Each row was made from one walk, in order. Every step used is in the known rows, and no mark comes twice. Write each row's walk.
Known rows:
x h t: [  2  10   1  -3 -13   3   9  -2  -3  -8 -15  -3   1 -10  13  -3 -10   6
   5  -3  -5   6 -13  -1]
x l: [  3  -9   4   1   3   4   6 -17  10  -3 -12  -2   3   3  -1  -6   0   6
  -2   3   3  11  -8  -2]
c g t l: [ -7  -6  18  -2  -5   2   5   5   2  13 -12 -11 -10  -9  24  -3   9   9
   2  10  -2  10  -2   4]
c g: [ -4   8   2   5  -5   4  -1  -5   5  12  -1  -8 -12   5   3   5   8   3
  -2  -7   2  10   1  -1]
t l e h c g x: [ -9  15  -1  -7  18  24  16 -10  -3   7  -8  -1 -13  -8   2  -2  -8   0
  -1   4 -12  12  12  15]
e g: [ -1   1   5   5  10   7   3 -12   2  -1   6   1   2   2  -2  -2  -8 -10
 -10  -4   8  -3  -6   0]
g e: [ -7   8  -2  -3   3  -4   1   0  -1  -4 -10  -5 -14 -15  -5  11   1   2
  -2  -3  -3  -5  -1   2]
h t l e: [-11   3   7  -8   8   4  15  -9   2  -5 -19  -7 -13 -10   3 -14 -12  -1
   8  13  -4  -2 -15   2]
x g t l e h: [-28   1   8  -2  29  15  22   0  -5  -6 -13  -3  -5 -15   9   2  -6   5
  -3   9  -5   7   6  14]
c g t l e h: [-30  10  15  -6  16   9  17   4   2   2 -13 -11 -19 -10  15   2  -3   3
   1  11  -6  11   2   7]
c g x h t l: [  3   6   7  -2  -4  12  15  -8  -3   3 -21 -11  -9 -14  23  -7  -5   3
   6  -1 -10  14  -6  14]
t l: [-1 -8  8 -3  8  4  7 -2  2  2 -7 -3  0 -3 12 -8  2 -3  5  9  1  2 -2  7]
h c g: [  4  14  -2  -3 -10  13   2  -7   5  14   0   0  -5   5   2   2   6   8
  -2  -3   0  13   0  -6]
c g x h: [ -2   7  -1   7  -4   6  11  -3  -5   6  -9  -8  -8 -13   7   7  -6   2
  -2 -13 -10  20  12  14]
c g t: [ -7   3  11   1 -14  -2  -2   8   1  12  -6  -8 -10  -7  12   5   8  13
  -4   2  -3  10   0  -3]
l e h c g: [-15  24  -2  -7   7  19  12  -7   5   6  -3  -1 -14   3  -2   5  -3   4
  -2  -1  -4  14   3  -3]
e g t l x: [ -6   0  16   1  16  13   9  -7 -13  11   1  -6   2  -6  18 -23 -10  -7
 -12   7   1  -4  -1  12]
t l e g: [-15  -2  10   1  24   9  17 -17   4   0  -6  -5  -9  -6  -2 -11 -17 -14
  -5   6   6  -2  -8   5]
x h t l: [  1   1   9  -6  -4   7  15  -3   0  -5 -21  -7   0 -11  25 -10  -7   2
  10   6  -4   8 -15   5]
l c g x h: [ -3  15  -2  -1  -6   0   9  -7  -2  16  -6  -8  -4 -12  12   5  -1   6
   7  -9  -9  16   9  16]
x g e h t l: [ -9  10   3  -4  22  20  15 -10  -5 -11 -19  -4  -6 -14  15   3   1   5
  -1   2  -2  -2  -9  13]
t l x h c: [  3   9   1  -8   4  20  20  -7 -10   9  -6   1   9  -6  16 -19 -12   0
  -1   2  -5  12   3   8]
x l e g y: [ -9  -3   5  10  21   8  20 -38  17  -3 -12   2  -3  -6 -19  -8  -7 -10
 -18   5  17   5  -1 -10]

Which walk is each row?
[  0   7  10  -7   4  21  21  -7 -13  10  -6   1  11 -13  22 -20 -17   0
  -9   4  -3  10  -2   6] | e g t l x h c
[ -1  16  -4 -12   7  18   7   1  -2  -4   3  11   7   4   5   1  -3   4
  -1   4  -4   4   3  -2] | e h c
[ -3  10   8  -5 -22   6   8   8  -1  12 -12  -3  -3 -14  19   4   2  18
  -1   1  -7  22   0  -6] | x h c g t
[ -2   6   1  -7  13  19  27 -15  -6   0 -12   4   1 -21   2 -10 -25  -5
  -2   3  -7  12   3  12] | t l e g x h c
[ -6  17   1  -4  -7  -4  -4 -10   9  23   2  -8  -7   6   9   3  14   9
   8  -1   3   6  -2   2] | l c g
[-11  25   5 -21  10   2   6  -9   3   3 -14  -6  -5 -11  24  -3   5   8
  16  13  -3  -9 -14  10] | g e h t l c
[-4 22 -2 -6  1 20  6 -4  4  8  2  2 -5  8  7  7  5  6 -3 -4 -2 14  3 -3] | e h c g
[ -1  -1  14  -9  -9   9   7   4   2  16 -12  -4  -4  -8  23  -6   8  13
   2  13  -4  12  -2  -1] | h c g t l
[-16   3  11 -10  -1   7  15  -1   3  12 -18  -7 -15 -15   8  -8  -4   9
   2  16  -6  12  -3  -1] | h c g t l e
[ -9  24   4 -12  -4  -3   1 -14   7  14 -18 -15 -21 -13  16   4  12  12
  11   4  -1  -1 -15   5] | h t l c g e
[ -6   2  16 -12   4  -3   3  -6   3  17  -2  -4   7  -9  25 -12   3   5
   8  17   4  -3  -9   7] | e g t l c
[  6   1   5  -5   0  10  15  -5  -6  -5 -20  -5   1 -17  21 -11 -11   1
   8   5 -10   6  -6  15] | g x h t l
[ -8  -3   4   2  26  11  15 -18  -5   0  -4  -2  -8 -14  -7 -11 -21 -14
  -7   3  -4  -3   3  17] | t l e g x
[ -5  10   0   4   4   7  14  -4 -12   4  -2  -6   2  -5   8 -10 -12  -4
  -6  -9  -4   9   5  10] | l x h
[ -8   4  15   1   5  11   6  -3 -10  20  -4 -12  -8  -4  21 -18   2   2
  -7   5  -4   6   3  12] | c g t l x
[-12  30   1  -5   2  11   3  -4   1  -8 -14  -8 -21  -8   8  12   2   6
  -1  -6  -5   0 -12   0] | c g e h t
[  9  11  -8  -2  -3  15   1  -8  -4  13   0   3  -4  -3  -3   1   0   5
  -5  -5 -10  10  11   7] | h c g x
[-11  -1   7   3  19  11  26 -14  -6  -3 -14  -6  -6 -21   3  -6 -26 -12
  -3  -2  -6  10   4  19] | t l e g x h
